Each row was made from one small tree. Brackets hold a mark, then the marks that hang from it, in alphabetical order. Every link used is in the known rows. Write each row's tree.
Known rows:
(bubi (vezof (budi regi vusa) lonip)): [ 11  -9 -68  47 -38   2  17   3  20   7  -4  -8  30 -32   5 -13 -10   5
 -21  15  16  23 -74   2  11   4]
(fatuf (budi regi)): [ 19 -13 -49  41 -38  18   3  46  46  12   2  -7  14 -28   1   6 -18  13
 -36  14  12  22 -64   0   8  -2]
(vivu zefal): [ 20 -36 -20  46 -21   5  14  -6  43  17   2 -24  28 -26  -1  -3 -20   8
 -44   6   0  25 -24   1   3  18]
(budi fatuf regi): [ 28   8 -29  48 -37  27  12  35  37  10   4  -3  17 -35  22  -2 -14   4
 -54   0   8  26 -14   1  12   2]
(regi budi lonip (vivu (zefal kibe))): [ 43 -24 -44  33 -12  -5  -5  29  38  27  13 -68  80 -13 -23 -15 -27  -5
 -20  11  -1  52 -41 -25   1   6]
(fatuf (budi (regi lonip (vivu zefal)) vusa)): [ 35 -43 -66  69 -38   4  -7  11  46  16  -2 -42  54 -27 -21   1 -14   1
 -51  21   8  30 -94 -21  -4  -7]
(vezof bubi budi lonip zoket): [ -2   3 -69  30 -18  18   1  25  23  22   1  -9   4 -22  11 -30 -18   7
   7  22   7  48 -26  18   2  10]
(regi budi lonip (vivu (zefal bubi))): [ 34 -14 -36  60 -20   2 -13  11  34  36  14 -51  66 -14  -6 -12 -28   3
 -20   8  -1  53 -72 -31 -11   8]
(fatuf (budi regi vusa)): [ 19 -11 -54  84 -38  18  -4  30  41   7  -1 -11  18 -30  -7   6 -13  14
 -50  16  19  20 -78  -1   2  -6]
(zefal (bubi (vezof lonip)) kibe): [ 17  14 -45  35 -30  -7   3  13  42  36  13 -10  43 -24   2 -19 -33  17
   6   2  12  55 -70 -12   9  26]
(budi (regi lonip)): [ 31 -40 -30  33 -26  22   9  33  38  18   4 -17  43 -18 -11   2 -12   6
 -37  -7   3  36  -9 -14   1   3]
(vivu (regi (budi fatuf)) (zefal kibe)): [ 63  -2 -32  35 -27   7  16  28  32  22   6 -43  71 -31   5  -5 -24   5
 -45  22  16  50 -38  -3   0   8]
(zefal bubi): [ 14  -1 -20  74 -24  15  -7  16  39  27  12  -3  22 -21   9  -8 -23  19
 -25  -2   6  34 -47  -8   0  19]
(regi budi lonip (vivu (zefal bubi kibe))): [ 46 -11 -45  58 -21  -5 -17  28  40  41  18 -64  82 -11 -11 -14 -32   4
 -12  10   3  73 -76 -31  -5  10]
(geturon (regi (budi vusa) lonip (vivu zefal))): [ 40 -18 -36  74  -7  10   3  -1  24  24  13 -51  70 -27 -32  -9 -17  -9
 -41  14  11  28 -64 -25   4 -11]
(zefal (bubi (vezof lonip zoket)) kibe): [ 13  40 -54  23 -31 -11   9   9  37  34  10  -7  40 -34   5 -21 -35  21
  17   7  10  70 -53  -3   4  32]
(vezof (budi fatuf (regi vivu) vusa) lonip): [ 16  15 -72  55 -36  14  -1  27  24   6   2 -10  30 -33  16 -29  -1  -9
 -45  22  15  17 -49  -8  22  -8]
(vezof (bubi zefal) (budi regi vusa) zoket): [ 20  -1 -74  87 -49  28  -5  17  17   6 -12 -27   8 -41  19  -8  -1  16
 -24  27  25  70 -67  29 -10  11]
(zefal (bubi (vezof budi lonip)) kibe): [ 18   4 -63  34 -35  -9   5  28  33  31  10  -9  42 -24  13 -23 -33  18
  20  12  13  58 -84  -4  11  25]
(regi budi vivu): [ 11  26 -33  37 -11   7  -7  27  26  13  15 -32  33 -17  -5 -18 -19  -3
 -25  10   3  10 -39 -18   6   4]
(korek geturon): [  5 -21 -15  36 -28  12  -2   8  37  18   3 -12  16 -31   6 -12 -31  15
 -35  -9   5   5 -22 -14  -1  29]
(geturon regi): [ 21  -6 -14  43 -13  23  16  21  33  18  12   0  22 -33 -10  -5 -19   7
 -34   2  12   9 -26   0  19   4]
(zefal bubi kibe): [ 26   4 -29  70 -25   8  -9  33  45  32  15 -15  39 -19   2 -10 -28  21
 -16   0  10  53 -52  -8   6  22]
(fatuf (budi (regi lonip) vusa)): [ 31 -39 -53  80 -34  21  -6  39  42  13  -1 -17  38 -25 -22   8 -15  12
 -40   8  15  31 -62 -13  -5  -8]
(regi (budi fatuf vusa) lonip vivu): [ 31  15 -39  85 -16  16 -15  32  20  12  12 -35  56 -26  -9 -17 -19  -7
 -37   5   6  24 -25 -30  -7  -4]
(regi lonip): [ 22 -40 -18  41 -14  17   6  27  37  20   7 -14  42 -18 -17  -5 -19   8
 -24  -8  -2  25   4 -17  -3  12]
(bubi (vezof lonip) (zefal kibe)): [ 19 -11 -38   7 -34   0  17  14  42  17   3 -21  38 -36  -7 -17 -17  13
  -2  10  18  56 -36  -2  12  34]
(korek (geturon regi)): [ 14 -15  -9  30 -23  20   7  12  32  24   8  -4  19 -39  -2  -8 -31  12
 -36  -7  13   2 -36 -10  12  17]
(vezof (bubi zefal) zoket): [ 12   7 -39  54 -31  26  -2  15  31  16  -3 -20   2 -36  10 -10 -13  17
 -14  14  14  62 -23  19 -13  27]
(regi budi): [ 15   6 -22  47 -12  15   3  31  29  13  12 -24  27 -18  -2  -8 -22   7
 -25   4   5  24 -21  -7   1   4]

Write each row's tree:
[ 61 -32 -28  75 -24  16  12   4  23  18  -1 -42  81 -32 -12   0 -15   2
 -57  14  14  42 -33 -17 -21   0]	(vivu (regi (budi fatuf vusa) lonip) zefal)
[ 12  30 -74  22 -40 -15  10  24  26  31   6  -5  40 -34  16 -25 -35  22
  31  16  10  70 -67   4   6  30]	(zefal (bubi (vezof budi lonip zoket)) kibe)
[  0  35 -45  25 -32  -6  13  -7  31  31   6   5  23 -36  10 -18 -30  20
   8   5   7  50 -48  -4  -2  29]	(zefal (bubi (vezof lonip zoket)))
[ 21  34 -66  50 -45 -13   6  26  23  25   6  -9  40 -37  22 -14 -41  28
  25  13   8  66 -82  11  -1  35]	(zefal (bubi (vezof budi zoket)) kibe)
[ 30  49 -34  85 -14  23  -3  26  17  12  18 -20  37 -41  -2 -17 -18  -9
 -47  15  19   9 -56 -14  17 -14]	(geturon (regi (budi fatuf vusa) vivu))
[ 23  18 -41  19 -43  -5  18  11  34  11  -2 -21  34 -50   2  -7 -25  22
   3  10  14  64 -30  12  -2  44]	(bubi (vezof zoket) (zefal kibe))
[  2 -25 -50  62 -16  11   4  14  26   9   1  -6  26 -22  -6 -25  -8   6
 -24  14  12  19 -27  -1  12   5]	(vezof (budi vusa) lonip)
[ 33  -4 -64  73 -43  21  11  39  18   5  -7  -9  40 -43  13  -5 -13   8
 -33   9  10  51  -9   4  -4   0]	(vezof (budi fatuf (regi lonip) vusa) zoket)
[ -4  17 -67  41 -30  -8  19  -9  15   8  -5  -2  26 -41   1 -24 -20  12
   3  18  12  30 -42   9   1  20]	(bubi (vezof (budi vusa) lonip zoket))
[  14   23  -51   31  -27  -16    0  -17   31   34   14  -41   49  -23
    8  -22  -30    1   -7   20    5   45 -107  -24    1   15]	(regi budi (vivu (zefal (bubi (vezof lonip)))))
[ 15  11 -79  90 -37  23  -4  16  17   9  -5 -21  10 -30  15 -10 -11  11
 -24  23  16  49 -66  25  -7   0]	(vezof bubi (budi regi vusa) zoket)
[ 39  -7 -42  84 -20   9  -7   9  27  15   7 -52  64 -30  -7 -13 -21  -9
 -49  13   3  36 -38 -25  -9  -1]	(regi (budi fatuf vusa) lonip (vivu zefal))
[ 14   8 -46  60 -42  -2   5  15  23  21   6  -2  25 -30  25  -8 -35  22
   5   9   6  30 -94   1  -3  26]	(zefal (bubi (vezof budi)))
[ 25  26 -39  37 -36  19   3  33  35  10   8 -12  25 -34  19 -13 -11  -5
 -54   6   5  11 -33 -11  16   1]	(budi fatuf (regi vivu))
[ 30 -14 -38  63 -29  26 -12  35  42  21   4 -37  21 -23   1 -12 -14  14
 -17  12  19  68 -46  12  -1  24]	(vezof (bubi (zefal kibe)))
[ 24  29 -72  58 -46  31   4  46  20  12  -2  -9   1 -38  43 -11 -20   7
 -20  20  11  55 -41  27  -1   2]	(vezof bubi (budi fatuf regi) zoket)
[  6   9 -35  37 -29   1   6  -3  37  32  10   2  26 -26   8 -16 -28  16
  -2   1   9  35 -67 -14   3  23]	(zefal (bubi (vezof lonip)))
[ 11   5 -20  22 -23  12  -2   9  32  25  11 -12  26 -37  -5 -19 -28   1
 -35  -2  11 -11 -56 -22  17  16]	(korek (geturon (regi vivu)))
[ 22  33 -29  32  -7  15   2  30  23  19  21 -25  36 -26 -13 -15 -20  -6
 -25  13  12   6 -54 -15  20  -8]	(geturon (regi budi vivu))
[  5  17 -60  60 -27  13  11  21  20   7  -3   4  17 -43  15 -28 -14   8
 -20  18  11  34   4  10   9   8]	(vezof (budi fatuf vusa) lonip zoket)
[ 39 -21 -29  43 -34  30  10  45  38  15   4 -11  40 -31   9   1 -16   3
 -46  -7   4  36   2 -12   3   0]	(budi fatuf (regi lonip))
[ 35  -2 -39  33 -33  21   1  42  35  16   7 -18  45 -30   5 -10 -13  -7
 -46  -1   2  25 -16 -24   7  -1]	(budi fatuf (regi lonip vivu))
[ 19  26 -56  74 -56   5  19   9  12  -5 -12  -6  21 -66  31 -10 -19  18
 -12  21  18  47 -43  21  -9  34]	(bubi (vezof (budi fatuf vusa) zoket) zefal)
[ 15  15 -47  -4 -36  -6  21   9  36  18  -1 -18  36 -47  -5 -19 -18  17
   9  13  16  69 -18   7   7  40]	(bubi (vezof lonip zoket) (zefal kibe))
[ 32  31 -60  29 -58   0  20  41  22   5  -5 -14  31 -62  33 -13 -29  19
   9  21  15  70 -33  23   2  40]	(bubi (vezof (budi fatuf) zoket) (zefal kibe))
[ 35  16 -47  64 -24  -8 -17  17  39  35  19 -57  61 -16   3 -16 -31   5
 -21  17   6  60 -89 -19   4  13]	(regi budi (vivu (zefal bubi kibe)))
[ 23  26 -27  98 -20  22  -3  27  22   5  10 -20  27 -33   8  -9 -20   5
 -46   7  13  26 -24  -5  -2  -1]	(regi (budi fatuf vusa))
[ 26 -22 -58  22 -35  15  17  42  23  13  -3 -12  39 -28   3  -4 -14  11
 -11   6   2  50  -8   2   0   6]	(vezof (budi (regi lonip)) zoket)
[  42  -16  -50   46  -36  -19   -4   -2   43   40   11  -46   79  -24
   -8  -11  -39    9   -4    6   -1   60 -100  -26   -6   30]	(regi lonip (vivu (zefal (bubi vezof) kibe)))
[  43  -46  -59   52  -56   -3   16    4   30   30   -1  -28   57  -30
   20    5  -31   15  -11    9    4   62 -106   -5  -10   16]	(vivu (zefal (bubi (vezof (budi (regi lonip))))))
[ 39 -21 -35  85 -33  30   4  28  32  10   1 -14  42 -33  -1   0  -9   4
 -58  -6  10  37 -13 -13  -2  -4]	(budi fatuf (regi lonip) vusa)
[ 45 -28 -21  22 -11  17  11  32  22  23   7 -28  71 -15 -24  -3 -16   7
 -24   4   9  29 -16 -22 -15   3]	(vivu (regi budi lonip))
